Each row was made from one walk, in order. Every step used is in the known rows, and no mark comes twice. Write each row's walk.
(in the rows, 128 means zero)
Known rows:
y, j, m: [133 128  49 108 121 134 125 109  85 115 143 155 138 108 154 146 123 115
 156 115 116 112 141 129 103 178]
g, k, j, r: [166 124 187 173 133 115 139 128 139 138 149 116 201 120 121  84 126 104
 121 120 139 105 108 124 102 139]
r, j, k, g, s: [126 134 165 181 131 109 111 115 134 150 117 108 137 142 111 148 115 147
 123 155 136 146 119 148 149  60]
g, s, j, b: [ 96 143 164  67 135 121  99 141 165 122 100 108 183 155 128 113 108 120
 131 168 101 148 132 151 165  65]
g, k: [129 103 122 117 109 116 126 122  75 140 119 107 152 139 106 115 136 141
 134  99 134 118 116 131 167 163]
y, j, s, g, k: [ 84 161 168 174 115 113 133 115 210 182 120 130  91 120 114 125 117 120
 165 127 128 140 139 113 152 128]
m, j, k: [ 95 125 158 111  92 107 125 134   4 120 141 120 141 133 120 157 136 124
 136 133 128 132 152 132  82 215]
s, g: [191 116 131  78 122 142 124 144 146 105 118 116 114 132 143 148 135 151
 132 122 133 131 138 124 120 158]
s, g, k: [155 118 133 109 116 124 125 135 154 157 105 103 135 135 113 125 127 143
 133 105 143 135 128 124 162 142]
g, k, j: [136 107 136 116 124 113 139 122 125 126 145 122 110 133 116  98 128 113
 145 106 139 100  98 110 128 148]
y, g, s, j: [121 121 108 179 122 135 103 124 172 113 116 162  89 133 115 156 120 132
 145 142 116 127 129 122 207  29]
y, j, k, g: [ 92 129 114 129 110 121 139  96 113 142 155 147  34 126 132 159 143 134
 157 120 130 137 121 116 123 133]
b, j, y, g: [ 77 137  39 117 155 148 138 113 130 140 110 150  79 117 122 143 146 130
  90 112 126 150 136 126 138 121]
b, j, s, g: [112 163 185 135 152 133 145 145 219 130  96  90 102 120 121 112 136 142
  96 154 118 170 149 124  94 149]
r, j, k, g: [164 107 141 124 125 114 136 126 148 138 127 109 122 130 125 163 123 149
 106 130 143 156 129 149 118 118]
k, g, s, j, b: [ 98 142 148  81 144 139 116 138 202 125 111 122 139 149 142 107 114 130
 131 161 112 150 117 143 198  23]
r, j: [188 100 126  89 126 116 122 139 137  93 122 119 131 138 139 158 117 147
 121 130 126 133 138 148 141 163]
b, j: [102 126 125  86 144 124 140 130 120  96 109 107  79 134 121 121 147 143
 107 130 116 150 129 127 138 182]
m, j: [118 118 126  88 104 128 129 146  29  74 148 149 112 135 147 147 134 134
 153 124 120 113 145 123 140 217]
j, r: [199 120 168 147 122 134 126 137  80 100 137 115 228 124 140 120 142 142
 108 127 120 120 139 147 101 170]
b, j, s, g, k: [ 75 164 191 167 148 115 143 136 229 182  82  79 130 121  90  91 128 133
  98 139 130 176 138 124 138 133]
r, j, y, g, s: [123 138  61 178 144 133  99 112 129 150 114 162 150 132 127 167 107 131
 121 136 126 125 134 147 174  40]
k, g, s, j: [138 120 140 152 143 143 114 134 182 107 121 136  66 134 135 127 122 139
 143 146 126 135 113 134 204  46]
y, g, k, j, s: [107 128 133 220 113 121 152 111 168 153 154 154 131 115 101 103 127 115
 136 114 134  97 108  96 128  76]
b, j, s: [ 87 148 173 150 144 125 147 132 139 113 110  98 128 124 112 101 146 140
  97 149 109 153 137 134 100 172]
y, g: [151 102  68 130 101 143 132 119  89  96 141 163 109 130 130 161 147 154
 135 104 124 108 128 109 158 116]
r, j, s, g: [198 136 189 137 134 124 129 153 238 128 110 105 161 122 138 148 104 145
 110 153 125 153 158 145  99 130]
j, b: [127 123 122  20 113 128 128 134  84 105 124 106 199 152 141 116 136 143
 120 130 106 132 133 140 119 154]
m, j, y, g, k: [ 60 129  45 149 111 132 128 119  48 171 136 176 127 121 119 148 125 111
 136  90 141 116 140 123 187 139]
k, g, s, j, m: [159 124  92 169 152 153 112 133 164 127 118 138 161 111 144 120 111 123
 125 141 130 131 123 150 162  48]

Write each row's walk:
[151 114  44 118 142 153 137 114 126 123 159 180  76 113 147 141 135 110
 123 104 137  94 116 112  90 100] | k, j, y, g
[153 110  84 131 133 123 136 120 105 145 139 122 204 109 127  90 116  98
 126 102 142  94 108 124  83 148] | g, k, j, m
[ 42 160 160 183 146 116 127 106 116 154 104  96  87 138  92 113 147 143
 107 156 126 166 110 127 144  80] | b, j, k, g, s
[183 125  98 120 140 134 134 134 185 161 125 117 193 104 134 102 104  98
 125 107 151 112 118 118  76 127] | s, g, k, j, m
[187 141 191 139 138 139 142 144 215 112 144 122 112 116 146 110 124 119
 132 147 130 112 129 112  47 132] | k, j, s, g
[133 128 121 166 127 146 118 119  84 105 134 137 103 142 136 119 141 159
 150 132 126 109 103 124 188  75] | k, g, s
[200 112 188 135 139 131 121 154 177 104 122 115 190 116 139 130 123 122
 102 140 123 146 148 158 115 140] | s, j, r
[ 77 138 133  18 104 124 131 148  49  92 138 134 181 151 155 128 125 124
 140 140 105 128 149 132 132 189] | m, j, b
[124 157 161 143 120 131 132 124 204 132 135 144  70 118 145 145 124 130
 163 144 114 135 150 114 108 147] | y, j, s, g
[121 142 155  34 133 117 138 137 222 160 122 102 164 144 129  90 108 106
 132 128 136 132 114 111 114 102] | s, g, k, j, b
[167 113  92  82 153 142 130 126  96 113 153 136 100 121 154 117 131 105
 122 115 136 101 115 133  54 160] | k, j, y
[150 136 179 144 112 130 129 152  44  89 151 146 212 122 151 131 134 124
 130 137 118 115 156 136 112 211] | m, j, r
[ 97 124 141 127 102 125 141 132  39 120 153 138 104 129 133 152 140 136
 136 126 138 134 137 124 115 172] | m, j, k, g
[112 105  72 159  97 125 133 110 102 145 127 150 132 132 100 139 139 145
 137  89 134 112 117 110 200 105] | y, g, k
[137 122 157 140 134 125  97 138 145 106 109 119 109 140 124 133 117 130
 142 154 116 133 126 144 172  90] | g, s, j
[161 120 149 105 133 121 135 135 200 142 131 118  92 129 125 110 117 115
 144 113 149 115 107 104 121 126] | s, g, k, j
[113 141  64 178 146 147 112 104 108 134 151 182  93 124 135 130 126 106
 143 128 128  85 105 110 116  42] | k, j, y, g, s
[129 153 188 140 112 137 133 160 131 111 135 135 139 120 148 139 122 131
 142 148 121 131 163 122  99 188] | m, j, s, g
[112 127  89  81 129 139 121 142  12 112 142 149 127 125 157 143 130 117
 131 117 127 116 150 143 107 213] | m, j, y
[148 107 130 129 112 131 137 119  76 136 138 109 118 131 122 140 152 153
 115 116 141 137 119 132 105 137] | j, k, g
[195 109  82 104 138 141 138 129  95  96 154 136 175 106 156 114 123 105
 124 117 132  91 120 124  41 165] | k, j, m
[113 128 186 162 123 103  93 125 118 153 103  93 142 139  97 141 120 121
 125 163 122 157 133 153 115  91] | g, s, j, k
[120 106  87 157 113 123 145 109 149 132 152 164  93 125 111 122 129 117
 147  95 141  94  98  90 163  87] | y, g, k, j
[ 78 135 154 108 131 103 137 119  93 140 103  78 108 133  93 130 149 136
  88 138 124 171 135 137  78 183] | b, j, k
[ 41 165  59 177 160 141 114 104 114 153 100 148  97 128 110 130 138 128
 106 137 117 142 124 128 168  57] | b, j, y, g, s
[130 114  97 111 150 123 130 117 105 164 138 122 121 124 123  95 124  97
 123  99 148 105 103 132  98 144] | g, k, j, y
